Each row comes from the steps of one path. Every step used is in the known rows, and no mark comes twice. Write the path behind each row, first mark first.
Known rows
delu, lozi, zini: [ 1.566 -0.661 -0.606  1.357  0.291  0.084  1.432 -0.125 -0.392 -1.177
  1.447 -0.456 -1.083  0.087  2.485 -0.920  2.855  0.876]
birol, lozi, zini: [ 0.004 -0.899 -0.681  3.256  0.434  0.394  0.743 -1.484 -1.275 -2.157
 -0.069 -2.350 -0.541  0.233  0.156 -1.443 -1.304  1.181]
zini, lozi, delu: [-2.655 -1.259  0.204  0.568 -1.044  2.114 -0.921  0.625  1.433  1.409
  0.077 -1.541  0.465  0.293  1.515 -1.197  1.934  0.605]
birol, lozi, delu, norit, zini, dape: [-0.385  1.389  1.039  0.994 -0.746  2.878 -0.652  0.690 -1.001  0.929
 -0.848 -3.706  0.820 -1.641 -0.597 -0.862 -0.299 -2.415]
kesu, norit: [-1.076  2.004  0.527 -0.267 -1.048 -0.456 -0.568  0.347  1.793 -0.935
  0.291  1.087 -1.016 -0.909  3.393  0.045  0.518 -1.152]
dape, zini, lozi: [-4.191 -0.915  0.701  2.901 -0.345  1.576  0.642  1.115 -2.104  1.573
 -0.688  3.795  0.998 -0.460  3.822  0.426  2.049  0.066]
dape, zini: [-1.689 -0.775  0.438  2.183  0.408  0.879  0.550  0.790 -2.746  0.442
 -0.105  3.492  0.266 -1.070  1.300  0.444  1.969 -1.811]
kesu, norit, delu: [-1.788  4.093  1.184  1.019 -1.340 -1.135  0.573  1.075  1.725 -0.067
  0.088  0.067 -0.745 -0.847  4.784  1.051  2.297 -1.635]
norit, zini: [ 0.348  1.863  0.632  0.862  0.569  3.147  0.482  1.429  1.259  1.054
 -0.763  1.944  1.340 -1.144  1.543  2.059 -0.536 -0.449]
kesu, norit, birol, lozi, zini: [-2.350 -1.123  0.553  1.469 -0.779  0.337  0.170 -1.092  0.489 -1.611
 -0.057 -0.708 -1.370 -1.166  2.958 -2.590 -0.807  1.059]
dape, zini, lozi, delu, norit, birol: [-4.837 -3.686  0.906  2.280 -0.851  2.693 -0.611  1.666 -2.644  2.624
 -0.820  1.798  0.310 -1.237  1.864 -1.677  3.616 -1.287]
delu, lozi, birol: [ 2.790  2.235 -0.511  2.020 -0.719 -3.011  1.026  0.288  3.048  0.146
  1.437 -0.980  0.580 -1.193  2.630 -0.810  0.775  1.812]
zini, lozi, birol: [-2.087  0.371 -0.200  2.661 -1.840 -1.319 -0.023  0.286  3.469  0.541
 -0.246 -0.402  1.508 -0.359  3.525 -0.693 -0.569  3.304]
dape, zini, lozi, birol: [-3.439 -0.720  0.235  4.210 -1.020  0.151  0.616  0.974 -0.066  0.921
 -0.364  3.334  1.478 -1.341  4.055 -0.079  1.629  0.774]
lozi, delu, norit: [ 0.180 -1.199 -0.020 -0.862 -0.700  1.247 -2.121  1.154 -0.253  0.861
 -0.080 -2.438 -1.002 -0.720 -2.365 -1.558  3.090 -3.452]
kesu, norit, delu, lozi, zini: [-0.771  3.867  0.802  1.923 -1.116 -1.193  1.472  0.914  1.416 -0.724
  1.045 -0.033 -1.439 -0.730  6.467  0.551  4.240 -1.059]
dape, zini, lozi, delu: [-3.859 -1.595  0.614  2.644 -0.375  2.800 -0.151  1.264 -1.680  1.676
 -0.144  2.431  0.731 -0.718  2.504 -0.637  3.720 -1.390]
zini, dape: [-1.958 -0.302  1.750 -1.675 -1.276  2.144  0.684 -0.491 -1.617 -0.736
  0.054 -1.674  0.810 -0.817  1.091 -0.136  0.592 -1.052]
dape, zini, lozi, delu, norit: [-4.009 -1.904  0.629  2.364 -0.753  2.409 -0.699  1.937 -2.321  2.206
 -0.647  2.129  0.267 -1.087  2.305 -0.527  3.978 -2.241]

Write each row's path
[-0.626  2.075  1.153  1.891 -0.771  0.029  2.825  0.428 -1.308 -0.281
  0.942 -2.429 -0.113 -0.290  4.365  0.410  4.903 -0.657] -> norit, delu, lozi, zini, dape
[ 0.548  1.578  0.259  1.872 -0.097  1.818 -0.947  0.902 -0.179  1.254
 -0.906 -2.931  0.479 -1.254 -1.128 -0.671 -0.674 -1.856] -> birol, lozi, delu, norit, zini
[-1.683 -3.717  0.028  1.344 -0.533  0.255 -0.169 -0.283 -2.473  0.193
 -1.419 -2.177 -1.075 -0.593 -0.857 -2.571 -0.685  0.323] -> delu, norit, birol, lozi, zini
[-2.628 -4.078  0.903  1.489 -0.359  2.152  1.279 -2.087 -2.475 -1.214
 -0.352 -3.134 -0.067 -0.678  0.090 -3.444 -1.325  2.120] -> norit, birol, lozi, zini, dape
[-3.768 -2.996  0.539  0.110 -1.518  1.965 -1.358  1.102  0.436  2.458
 -0.820 -1.806  0.118 -0.191  0.856 -2.245  2.134  0.407] -> zini, lozi, delu, norit, birol
[-0.930 -3.468  0.344 -0.904 -0.681  1.682 -1.937  0.924 -1.097  1.350
 -0.234 -2.903 -0.978 -1.012 -2.842 -3.003  2.725 -2.494] -> lozi, delu, norit, birol
[ 0.362 -0.194  0.311 -0.397 -0.268  3.111 -1.840  2.102  0.202  1.483
 -0.438 -1.106 -0.082 -1.446 -1.311 -0.245  2.646 -3.815] -> lozi, delu, norit, zini
[-0.815  3.545  1.041  0.501 -0.589  2.015 -0.210  1.488  2.781 -0.052
 -0.261  2.713  0.103 -1.906  4.697  1.746  0.040 -1.474] -> kesu, norit, zini
[-2.210  0.824  0.628  0.839 -0.929  2.156 -0.386  2.561  0.456  2.705
 -2.103  1.842  0.982 -0.938  2.768  1.944  0.133 -0.632] -> delu, norit, zini, lozi
[-2.890 -1.308  0.251  0.232 -1.542  1.614 -1.538  1.401  0.649  2.106
 -0.677 -1.297  0.035  0.007  1.178 -1.159  2.436 -0.516] -> zini, lozi, delu, norit
[-1.574 -3.977  0.008  2.471  0.325  1.142  0.917 -1.773 -1.678 -0.910
 -0.368 -2.572 -0.468 -0.259 -0.531 -3.328 -1.709  2.586] -> norit, birol, lozi, zini
[-1.496 -2.289  0.395  0.755 -0.624 -0.681 -0.324  0.159 -2.002  1.617
 -1.679 -2.018 -0.343 -0.842 -0.995 -2.044 -1.700  0.362] -> delu, norit, birol, lozi
[-1.464  2.097  0.506  3.016 -0.818  1.921  0.537  1.600  3.857  1.404
 -0.919  1.815  2.564 -1.475  4.350  1.730 -0.844  2.181] -> norit, zini, lozi, birol
[ 0.407  2.125  0.239  2.717 -0.138 -0.908  2.522  0.719 -0.647 -0.001
  0.972 -1.569 -0.466  0.094  3.818  0.434  4.567  0.077] -> norit, delu, lozi, zini
[-1.906  0.031  0.904  0.653 -0.905  0.678 -0.722 -0.481  1.204 -0.135
  0.090 -1.868 -0.884 -1.515  1.696 -2.960 -0.474 -0.150] -> kesu, norit, birol, lozi, delu
[ 0.414  0.335 -0.128  1.438 -0.396  0.201 -1.185  0.247 -0.706  0.826
 -0.499 -4.111 -0.248 -0.719 -1.915 -1.671 -0.367 -1.579] -> birol, lozi, delu, norit
[ 1.236  4.333  0.301  3.330 -0.888 -3.265  2.144  1.086  2.059  1.183
  0.868 -2.165  0.815 -0.813  3.734  0.615  2.846  0.723] -> norit, delu, lozi, birol
[-1.766  3.648  1.678  0.971 -1.755 -0.068  1.828  0.687  0.713 -1.253
  1.044 -1.082 -0.941 -1.170  7.089  0.479  4.549 -1.737] -> kesu, norit, delu, lozi, zini, dape
